Every row comes from one small tree of marks. The marks that hang from a mark follow it in brackets, in alphabetical order. Every link used is in the known rows. Which tree was each row made from?
Known rows
rosul(sabus): [-0.034 -0.646 -1.194  0.212 -0.665  0.087  0.415 -0.941  1.554 -0.491
  0.929  3.518 -0.973  0.542  0.259  1.078 -2.313 -1.210  1.490  2.603]
pokiku(zenum(lafaz zised)): [-1.313 -0.617  0.345  4.397  0.992 -0.202  1.072  3.342  1.188 -0.300
 -0.714  0.149 -0.538  1.365  0.648 -1.060  4.672 -1.521 -1.367  1.690]
zised(zenum(gera lafaz pokiku rigul rosul(kileg sabus))): [-1.548  0.491 -0.103 -4.230 -1.581 -1.719  0.207 -1.780 -0.207  1.147
 -1.418 -3.328  0.546  0.205 -0.226  0.685  1.414 -0.034  0.471 -0.776]
zenum(lafaz rosul): [-1.360 -0.645 -0.155 -1.119 -0.616 -0.319 -0.002  2.872  0.255  0.368
  0.813  1.347 -1.375  0.075  0.569  0.279  0.714 -1.213  0.686  1.897]
rosul(kileg(zised(zenum(rigul))) sabus): [-0.720 -0.697 -0.745  1.792 -1.396  0.667  0.173 -3.372  0.258 -0.010
 -0.408  1.070 -0.284 -2.037  1.843  0.590 -0.696 -1.004  2.011  0.233]
lafaz(zised(zenum(rosul))): [-0.049 -0.187  1.447  0.284 -0.403  0.551 -0.709  4.449  0.013 -0.613
  0.085  0.764 -1.074 -0.368 -0.293 -0.549 -1.121 -0.419  1.158  0.212]
lafaz(zenum(rigul rosul zised)): [-1.643  0.826  1.270  4.937 -0.608  2.324 -0.415  3.476 -0.368  0.158
 -0.046 -0.647  0.105  0.275 -0.964 -0.704  1.393  0.042  0.837 -0.394]
rigul(zenum(gera lafaz pokiku rosul(sabus) zised)): [-0.246  0.396  0.665 -2.200 -0.815 -1.685  0.373 -1.439 -0.328  0.071
 -0.065 -1.455  0.598  1.061 -1.526 -1.178  2.216  0.500 -0.168  1.643]
rigul(zenum(gera lafaz rosul zised)): [ 0.299  0.288  1.456  0.989  0.016 -1.193 -0.951  1.588 -0.602 -0.413
  0.281 -1.478  0.835  0.214 -0.733 -0.731  2.590  0.283  0.295  1.993]
lafaz(zenum(pokiku) zised): [-0.632 -0.388 -0.190  1.723  2.183  2.554  0.988  1.293  0.037 -0.533
 -0.971  1.059 -0.839  1.978 -1.307 -1.472 -1.205  0.774 -1.415 -2.297]
rigul(zenum): [-0.587  0.841 -0.618  1.877  1.429  1.711 -0.500 -0.825  1.345 -0.649
 -0.031  2.178  0.497  0.753 -0.076  0.105 -1.066 -1.000  0.166  1.949]
zised(zenum(rigul)): [-1.671  1.037 -0.075  1.680  0.890  1.721 -0.887  2.158  0.448  0.145
 -1.543 -0.822  0.781  1.330  0.383  0.426 -0.333 -1.455 -0.101 -0.808]
rigul(zenum(rosul(kileg))): [-0.633  0.640 -0.280  1.720 -0.883  0.748 -0.258 -1.484  1.367 -0.533
  0.812  2.692 -0.201 -1.657 -0.028  0.661 -0.596 -0.455  1.611  3.037]
kileg(rosul(sabus) zised(lafaz zenum(gera pokiku rigul))): [ 1.018 -0.076 -0.241 -3.153  0.754  0.536 -0.355 -2.366 -1.038  1.100
 -0.402 -1.124  0.272 -0.881  2.317 -0.159 -0.812 -0.403 -2.060 -3.127]
rigul(zenum(lafaz pokiku rosul(kileg sabus) zised)): [-2.220 -0.170  0.151 -0.245 -1.857 -1.092  1.277 -3.245  0.246  0.368
 -0.664  0.540 -0.583 -0.208 -0.712 -1.557  2.978 -0.309  0.501  2.865]
lafaz(zenum(gera)): [ 1.719  0.035 -0.382  1.608  1.971  2.158 -0.592  0.198  0.580 -1.093
  1.154  0.129  0.086  0.586 -0.434  1.037 -1.652  0.801  0.159 -0.605]
kileg(rosul(sabus) zised(lafaz zenum(gera))): [ 3.001 -1.309  0.063 -2.446  0.393  0.569 -1.150 -2.401 -0.412 -0.272
  1.869  0.976 -1.118 -2.660  3.468  0.442 -1.849 -0.664 -0.264 -0.264]
rigul(zenum(gera lafaz(zised))): [ 0.226 -0.492  0.858  0.395  2.306 -0.781 -0.634  0.376 -0.125 -1.109
 -1.657 -0.633  0.839  1.297 -0.337 -0.516 -0.392  0.302 -0.828  0.635]
rigul(zenum(gera lafaz(zised) pokiku rosul(kileg sabus))): [-0.344 -0.436  0.435 -2.915 -0.565 -2.458  0.954 -3.482  0.203 -0.207
 -1.123 -0.149 -0.032 -0.230 -1.317 -0.678 -0.067  1.117  0.395  1.295]
zised(lafaz zenum(gera pokiku rigul)): [-0.427  0.859 -0.044 -1.555  3.087  0.815 -0.596  2.557 -0.845  0.754
 -3.212 -3.767  1.565  2.021 -0.037 -0.031  0.559 -0.664 -2.303 -4.216]

Write each row's tree
[ 1.409  1.274  0.254 -0.257  0.237  0.056 -1.099  0.322  0.779 -0.678
  1.401  0.618  0.860 -0.481 -0.920  0.958 -1.388  0.383  0.960  1.809]  rigul(zenum(gera rosul))
[ 1.386 -0.916 -0.769 -4.926 -0.485 -0.269  0.118 -4.064 -0.831  0.384
  1.805 -0.267 -0.979 -0.485  2.454 -0.516  0.080  0.018 -1.682 -0.747]  kileg(rosul(sabus) zised(zenum(gera lafaz pokiku)))
[ 1.286 -1.321 -1.324  0.235 -1.940  0.310  0.268 -3.487  0.544 -0.118
  3.378  5.351 -2.020 -1.992  2.687  0.506 -2.944 -0.773  0.455  2.486]  kileg(rosul(sabus) zised)
[-1.679  0.277  0.100  0.092  1.753  3.430  0.567  2.286 -1.394  1.231
 -0.972 -0.777 -0.707 -1.161  0.728 -1.498  1.022 -0.040 -0.940 -4.368]  kileg(zised(lafaz(zenum(pokiku rigul rosul))))
[ 0.461  0.149 -0.694 -0.340 -1.387  0.554  1.005 -3.972 -0.489  0.354
  0.967 -0.286 -0.109 -2.183 -0.480  0.331 -0.830  1.829  1.265 -1.905]  lafaz(zenum(gera pokiku rigul rosul(kileg(zised) sabus)))
[-0.224  0.519  0.390  2.067 -1.722 -0.199  0.915 -1.911 -0.243  0.287
 -0.278 -1.657  0.635 -0.211 -2.018  0.033  0.870  1.905  0.821 -0.867]  lafaz(zenum(gera pokiku rigul rosul(kileg sabus) zised))
[-0.194  1.333 -0.476 -0.905  1.390  0.311 -0.372  1.346 -0.398  0.444
 -1.799 -2.947  1.733  2.570 -0.929  0.422 -0.144 -0.101 -1.657 -3.128]  zised(zenum(gera pokiku rigul))
[-0.317  1.159 -0.553 -1.137 -0.522 -1.259  0.072  2.547 -0.326  1.090
 -0.172 -0.972  1.210  1.392 -1.949  0.764 -0.637  0.690 -0.812 -1.596]  zenum(gera pokiku rigul rosul)
[ 0.721 -1.353  0.930 -0.952 -0.229 -2.385 -0.287  3.955 -0.722 -0.405
 -0.002 -0.006 -0.690  0.135 -0.547  0.145 -0.291  0.619  0.262  0.530]  zenum(gera lafaz(zised) rosul)
[ 2.144 -1.181  0.258  2.230 -3.247 -2.990  0.257 -0.846  0.347 -0.585
  1.836  1.841 -0.537 -1.759 -0.668  1.257 -0.426  0.798  2.642  3.308]  zenum(gera rosul(kileg sabus) zised)
[-0.299  0.245  0.860 -2.595  1.044 -1.425  0.027  1.197 -0.613 -0.055
 -1.278 -1.317  0.621  1.366 -1.673 -1.376  0.561  1.149 -1.426 -0.609]  rigul(zenum(gera lafaz(zised) pokiku rosul))
[ 1.126 -1.785 -0.779  1.142  0.788  1.285 -0.214  0.234 -0.596  0.292
  1.617  3.912 -1.874 -2.171  3.570 -0.174 -1.319 -1.253 -1.510  0.017]  kileg(rosul zised(lafaz))
[ 1.813 -0.343 -0.399 -1.961 -1.739 -1.676 -0.268  0.064  0.917 -0.518
  2.393  1.899 -0.567 -0.819 -0.849  1.871 -2.558  0.230  2.369  2.450]  zenum(gera rosul(sabus))
[-0.541  1.742 -0.092 -0.437  0.812  1.673 -0.053  1.642 -0.199  0.662
 -0.064 -2.244  0.884  1.234 -1.836  0.274 -0.458  1.374 -0.623 -2.898]  lafaz(zenum(gera pokiku rigul rosul))
[-0.669 -0.767 -0.891 -2.274 -0.406 -1.170  0.669 -4.056 -1.078  0.635
 -1.611 -2.498  0.378 -0.415  1.217 -0.165  1.451  0.009 -0.303 -2.042]  rosul(kileg(zised(zenum(gera lafaz pokiku rigul))) sabus)
[ 0.449  0.768  0.529  6.109  0.869 -1.005  0.148  3.406  1.075 -0.126
 -0.979 -1.698  1.849  1.352 -0.898  0.280  2.479 -0.015 -1.228 -0.031]  pokiku(zenum(gera rigul zised))
